Known rows, with every way that one mark hangs from another
J964{J426{J235} J943{J472}}: [  6   0   0  -1   2   6  21  -4   6   8   4   6   2  -4 -11  -4  15 -15
  -5]
J943{J472 J964}: [-10  -5   2   6  19  -8  -2  -6 -11  -4   1  -6  -7  19  -6  19  -3   2
   5]
J964{J426 J943{J472}}: [  5   2   4   1   0 -17  14   3  -2   9   5  -1   7  11   1   6  11 -17
  -4]
J964{J31 J426 J943{J472}}: [  9  -6   3  -5 -13 -23  10   5   6   6  -2  -6   8   5   1   0  -2 -13
  -9]
J235{J426{J964{J31 J943}}}: [ -1  14   6 -14 -12 -26  -7  14  -4  -5  -8  -1   2   4  -9 -11   1  -8
   9]
J472{J31 J426}: [-4 -5 -4  0 12 17 -5  6 -1  8  6 -1  4  4 29 -1 10  4 -2]
J155{J943{J472 J964{J31 J426{J235}}}}: [ 24   0  -5   4 -12  -8   6  -5   2  -6  -6   7   5 -18 -15  -7  -6   3
 -11]
J155{J943{J964}}: [ -7   8   8  13   9 -13   0   9 -12  -2   9   4   1   4   1  26  -7   2
  -7]
J426{J235 J964}: [-24   9  -3  -2  12  30  -1   0  -2   5  -2   6 -18  -7 -11   3   6   4
  12]
J943{J472{J31}}: [ -2 -17  -4  -1  12  16  -2  -3   2   3   9  -7  -2  11  19  12  -4   6
  -1]
J943{J964{J31 J426{J235}}}: [ -4   2  -4  -1   5   2   2   2   1  -2 -14   1  -3 -17  -7  -1   5   2
  -2]
J155{J943}: [-15   1   6   8  10   4   6  13  -8   8  17   4   3   1   7  26   2  -6
  -6]
J234{J31}: [-29 -13   4   3   9  21  -3  15  -6   9   6  -4   3   5   8  24  -2   5
   5]
J943{J472}: [-17 -12   0   1  20  10   4  -2  -5   7  10  -7  -5  16   1  19   4  -6
   5]
J836{J234{J31}}: [-43 -12   8  10  19  12  -5   5  -3  17  11  -7   2  19  -8  24   4  11
   3]
J717{J155{J943{J964{J31}}}}: [ -7   5   8   3 -12 -19 -14   6   0  -8   0  -4  -3 -10  13  22 -20  -1
   1]
J717{J155{J943{J472{J31} J964}}}: [ 17  -1  -1   6  -8  -9 -13  -8   2 -11   7   0  -2  -3  22  13 -20   7
   0]
J943{J472 J964{J426}}: [  5   4  -2   6  14 -17   2  -4 -13   2  -6  -3  -1   9  -4   6   7  -3
   4]

Rows
[ 19  -4  -3   4  -9   2   3  -9   4  -8  -1   4   7  -9 -13 -16  -7   7
 -11] -> J155{J943{J472{J426{J235}} J964{J31}}}
[ -4   0   3  -6  -9   1  15  10  12   7  -2   3   2 -15  -4  -3   8 -12
 -11] -> J964{J31 J426{J235} J943}
[ -5  10   3  -8 -21   4   0   5  11   0 -10   5  -3  -8  -8 -24  -1   1
  -2] -> J472{J426{J235 J964{J31 J943}}}
[-13   6   5  -7 -18   4   1   6  11  -2  -8   4 -11  -8 -13  -3 -12   1
  -2] -> J426{J235 J964{J31 J943}}
[ 17  -7  -9   2  10  21  -3 -16   4  -7  -3   2   0  -2   5 -17   4  15
  -2] -> J943{J472{J31 J426{J235}} J964}
[ 23   8  -3 -10 -10 -15  -7  -1  -2 -10  -1   2   4  10   0 -20   0   2
   7] -> J235{J426{J964{J943{J472{J31}}}}}
[  3 -10   6  -5 -12 -14   6   1   8   2   2  -8   9  14   2  -8  -3  -9
  -7] -> J964{J31 J943{J472{J426}}}
[ 15   5   2  13   4 -16   1  -4 -11  -2   7   2  10  10  -2  -1   0   2
  -6] -> J155{J943{J472{J426} J964}}
[-12  11   8   9   3 -13  -7   4  -6  -5   8   0  -5  -4  11  27  -9  -5
   5] -> J717{J155{J943{J964}}}
[-10  10  -2 -14   3  -8 -14  10  -9  -2 -11  -4  -3   1  -7  -9   5  -1
  16] -> J235{J426{J964{J31}}}
[-11  -4  -6  -6   5  19   8   6   5   9  -5   1  -2 -19  -1  -1  13  -6
  -2] -> J964{J31 J426{J235}}
[ 21  -2 -12   2   8  12   2 -13   2  -5  -8   4  -2 -11   3 -10   5  10
  -3] -> J943{J472{J31} J964{J426{J235}}}
[  0   7 -11  -4   0  34  -9  -2   4   4  -7   8  -7 -12  11 -26   8  15
   6] -> J472{J31 J426{J235 J964}}
[ 10  -5  -7  -1   2  -1   4 -10   2  -4 -15  -2  -3 -10 -14  -9   1   2
  -1] -> J943{J472 J964{J31 J426{J235}}}
[ 10   7   3 -15 -16 -29  -5   2  -1  -8  -8  -5   3  10 -16 -17  -4  -6
   8] -> J235{J426{J964{J31 J943{J472}}}}
[ 28   2  -8   6 -10  14  -7 -16  10 -11   4   6   2 -20  16 -17  -6   9
  -1] -> J717{J155{J943{J472{J31 J426{J235}} J964}}}
[  5   1   5  12   7 -16   2  -2 -10  -6   9   3   2  10  -7  20  -9   2
  -6] -> J155{J943{J472 J964}}
[-13   7  -2  -6  -7  -1 -13   8  -4   6 -12  -3  -4   2   5 -13  -1   5
   8] -> J472{J426{J964{J31}}}
[ 17  -9  -3  -2  -4  22  11  -8  16   0   8   4   7   0   9 -19   6   1
 -10] -> J964{J943{J472{J31 J426{J235}}}}
[  4  -4   4   2 -14 -22 -12  -5   2 -11   1  -7  -2  -4   6  14 -24  -1
   2] -> J717{J155{J943{J472 J964{J31}}}}
[ -4   6  -5  -1   4   5  -8  -5 -10   7  -5  -1  -5  13  -2 -14   7   1
  13] -> J943{J472{J426{J964}}}
[  1  -4   2   0   4  16  17  -8   9   5  10   2   5   4  -9 -13  14 -10
  -4] -> J964{J943{J472{J426{J235}}}}
